In the rows, zero is written as 128.
Known rows, with every step that occurs
s -> v -> y -> w -> d: [108 146 118 104 111 145 118  76  91 104 159 162 188  72 147 137 176  73
 142 103 125 128 170 111]
s -> v -> y -> j: [112 144 131  78 111 137 152  76 112 162 145 115 156 103 170 148 146  71
 151  96 126  84 173 123]
v -> d -> j: [124 122 119 123  99 129 101  74 100 138 122  96 150 133 166 156 124 107
 126 146 128 120 145 110]
j -> d -> v: [ 84 117 113 135 176 134 100 130  89 165 136 104 110 120 123 101 113 185
 143  95 128 131  89 128]
j -> d -> v -> y -> w: [ 50 118 128 114 179 128  79  67  51 158 126 131 112  53 102  77 138 139
 152  79 125 162  73 115]
y -> j: [119 113 144 108 111 135 167 121 148 142 146 104 133 139 149 155 126 116
 144 117 155 116 143 119]
q -> s -> w -> y -> j: [143  75 135  52 134 136 141 136 137 113 155 154 167 141 181 132 110  90
 163 106  98 130 160 131]
s -> v -> y -> w: [105 142 132 119 139 126 108  51  74 125 127 149 153  68 136 112 166  57
 137 107 105 120 164 110]
s -> v -> d -> j: [129 131 107 135 101 131 105  60  83 140 129  91 171 146 198 160 134  86
 129 142 111  86 195 107]
s -> w -> d: [144 127  92  90 103 142 126 175 131 104 151 173 179 129 123 176 160 145
 104 131 123 158 138 143]
v -> s -> w -> y: [165 134 100  99 148 128  87 202 111 103 130 173 120 149  96 129 144 152
 134 112  68 178 119 183]
d -> v: [104 139 138 119 157 136  96 133  97 150 138 146  91 122 125 102 124 154
 126 113 113 126 104 131]
s -> v -> y: [121 161 116 100 129 131 117  81  84 147 129 137 148  93 149 121 152  81
 130 103 102  96 158 137]
s -> w: [143 116 106 103 131 124 120 151 118 124 120 157 143 125 112 147 147 129
  98 137 107 149 128 143]
j -> y -> w -> d: [ 77  99 152 160 132 149 151 109 117 110 152 134 161 132 132 107 169  88
 161 103 150 158 109 108]
w -> d -> v -> y -> j: [ 83 158 138  45 107 160 124 119 114 155 176 153 134  93 147 142 138 131
 151  83 150 126 107 127]
q -> s -> v: [134 102 135 125 144 133 136  79 122 111 132 115 168 130 192 104 114  91
 139 107 111  71 212 103]
s -> w -> y -> v -> d -> j: [111 142  86  84 134 144  62 125  69 135 142 154 123 116 142 146 110  91
 144 148  40 172 105 153]
j -> y -> v -> d: [ 56 142 133 134 155 165 128 101 104 164 124 103  91 141 143  96 110  48
 152 128  86 146  85 117]
q -> s -> v -> d: [135 114 128 105 134 147 130  65 116 119 128 106 177 136 221 127 102  49
 126 130 100  79 225  74]
j -> y: [ 91 108 150 152 147 137 149 117 116 150 122 107 119 156 135  92 139  95
 148 108 128 123  99 135]
w -> y -> j -> d: [113  93 119 105 144 138 146 140 135 154 165  95 145 146 158 136 112 139
 199  91 138 134 112 137]
j -> d: [108 102 101 146 146 125 134 121 117 145 125  91 144 127 127 125 119 161
 148 108 142 135 113 131]
d -> j -> y -> v -> s -> w: [ 76 112 111 162 143 129  99 135  79 139 107 105  85 140  81  85 141 140
 149  89  80 167  85 194]
q -> s -> w -> d: [143  96 105  82 112 145 134 146 140  80 146 163 201 122 155 144 130 128
 116 115 122 139 173 120]
q -> s: [126  95 145 117 137 130 134  97 134 103 124 119 145 120 162  97  98 112
 139 114 128 107 164 106]
s -> w -> y -> v: [122 146  89  88 165 145  87 174 101 123 147 188 101 108 102 120 120 113
 149 127  41 174  88 170]
v -> d: [127 140 123 105 121 145 123 108 123 133 123 122 141 134 157 152 122  89
 114 152 119 138 141 100]

Rows
[ 99 130 113 122  88 130 102  41  67 104 155 139 198  70 156 140 179  91
 152 100 133 119 171 122]  s -> v -> y -> w -> d -> j
[132 116 141  90 127 138 142 147 143 138 166 132 129 151 160 142 116 108
 179 112 122 128 128 140]  w -> y -> j
[ 83  94 147 171 121 118 133  83  91 152 122  80 130 154 142  92 141 114
 158  99 133 115 100 147]  d -> j -> y
[112 116 130 132 113 142 129 122 132  84 156 155 171 106 125 145 158 118
 140 127 148 163 139 104]  y -> w -> d
[ 97 132 142 108 131 123 108  69  90 120 121 154 136  59 106 106 152  78
 133 113 125 160 112 114]  v -> y -> w
[ 93 120 107 100 133 133 158  73 103 179 143  77 170 101 168 142 139 101
 168  70 145  88 157 122]  s -> v -> y -> j -> d
[114 125 102  56 167 163  87 125 100 107 139 170 132 112 166 112  83  56
 147 135  26 163 142 120]  q -> s -> w -> y -> v -> d
[ 70 141 112  97 170 135  87  98  63 181 127 122 106  76 115  85 120 163
 147  75 120 138  72 138]  j -> d -> v -> y
[ 85 132 112 146 168 144 117 169 100 138 108 130  75 141  68  83 137 121
 137  92  71 179  81 182]  j -> y -> v -> s -> w
[ 85 111 116  91 120 133 154  89 115 170 135  82 151  94 142 133 123 123
 167  78 161 124 110 124]  v -> y -> j -> d
[ 70  83 159 169 125 131 120  36  73 136 116  85 148 139 162 108 149  49
 153 127 130 146 118  95]  v -> d -> j -> y -> w
[126  98 124 122 111 135 112  28  89 122 127  77 191 137 232 128 102  69
 138 128 110  69 232  82]  q -> s -> v -> d -> j
[ 96 126 109 146 176 130  86 155  96 155 122  97  84 131 100  85 114 223
 146  77 125 148  94 150]  j -> d -> v -> s
[101 106 151 109 148 128 119  19  83 103 125 136 174  60 170  80 133  39
 147  91 105 102 199  86]  q -> s -> v -> y -> w
[152 120  83 120  80 128  99 169 110  95 137 136 170 139 103 169 160 198
 118 109 128 165 148 178]  v -> s -> w -> d -> j
[ 96 150 104 110 134 151  68 101  79 138 149 127 103 123 159 123  94  91
 173 138  62 151 105 142]  w -> y -> v -> d -> j
[125  83  95  87 146 130 139 168 120 150 158 124 165 147 142 160 130 139
 167  97 112 155 112 152]  s -> w -> y -> j -> d
[102 115 124 111 175 141 104 173 112 161 163 103  82 153 127 101 108 197
 194  59 118 149  94 160]  w -> y -> j -> d -> v -> s
[ 89 102 132 158  95 138 139 106 106 133 148  97 166 155 156 119 150 128
 165  96 155 123 106 145]  w -> d -> j -> y
[ 62 123 131 189 139 133 109 111  89 144 116  76  66 141  97  60 118 140
 175  84 103 147  83 177]  d -> j -> y -> v -> s
[136 131 123  66 161 141  92 201 108 141 157 171  89 155 112 131 137 169
 150  87  82 163 111 174]  d -> v -> s -> w -> y -> j
[134  76 106  95  86 133 118 109 111  83 148 137 211 122 168 144 127 147
 126 116 132 128 177 130]  q -> s -> w -> d -> j
[104 160 110 147 146 140 105 157 127 116 124 122  63 117  79  94 106 155
 145 104  94 159 110 158]  y -> v -> s
[138  87 124  91 139 125 126 121 126 101 116 149 168 118 146 120 117 114
 110 120 106 129 167 120]  q -> s -> w
[ 92 160 111 111 137 163 110 114 116 143 126 124  99 112 136 133  99  81
 128 147  87 148 119 109]  y -> v -> d
[106 164 100  36 129 153  82 149  74 139 153 202 145  78 108 141 161 145
 106  99  97 164  93 155]  s -> w -> d -> v -> y
[139 148 112 116 129 146 125  95 112 141 133 115 160 145 186 158 138  68
 117 143 102  96 190  96]  s -> v -> d
[107  97 126 152  86 128 113  87 103  88 160 131 177 105 136 146 158 140
 149 122 160 151 142 115]  y -> w -> d -> j
[109 148 125 103 130 155 103 155 116 128 169 162 126 126 132 130 132 169
 131 112 131 133 113 131]  w -> d -> v
[ 53 109 161 149 160 156 117 115  89 130 162 149 126 130 128  82 162 110
 157  90 136 152  83 115]  j -> y -> w -> d -> v
[ 96 150 115  22 112 156 117 145 100 152 168 181 153  90 128 164 158 131
 123  89 126 150 108 144]  s -> w -> d -> v -> y -> j
[102  96 104  71 179 137 109 169  94 169 167 140 125 139 141 139 124 164
 167  84  98 151  88 158]  s -> w -> y -> j -> d -> v
[104 154 115 113 163 148  91 156 112 127 155 159  81 114 118  97 101 112
 178 119  63 157  88 157]  w -> y -> v
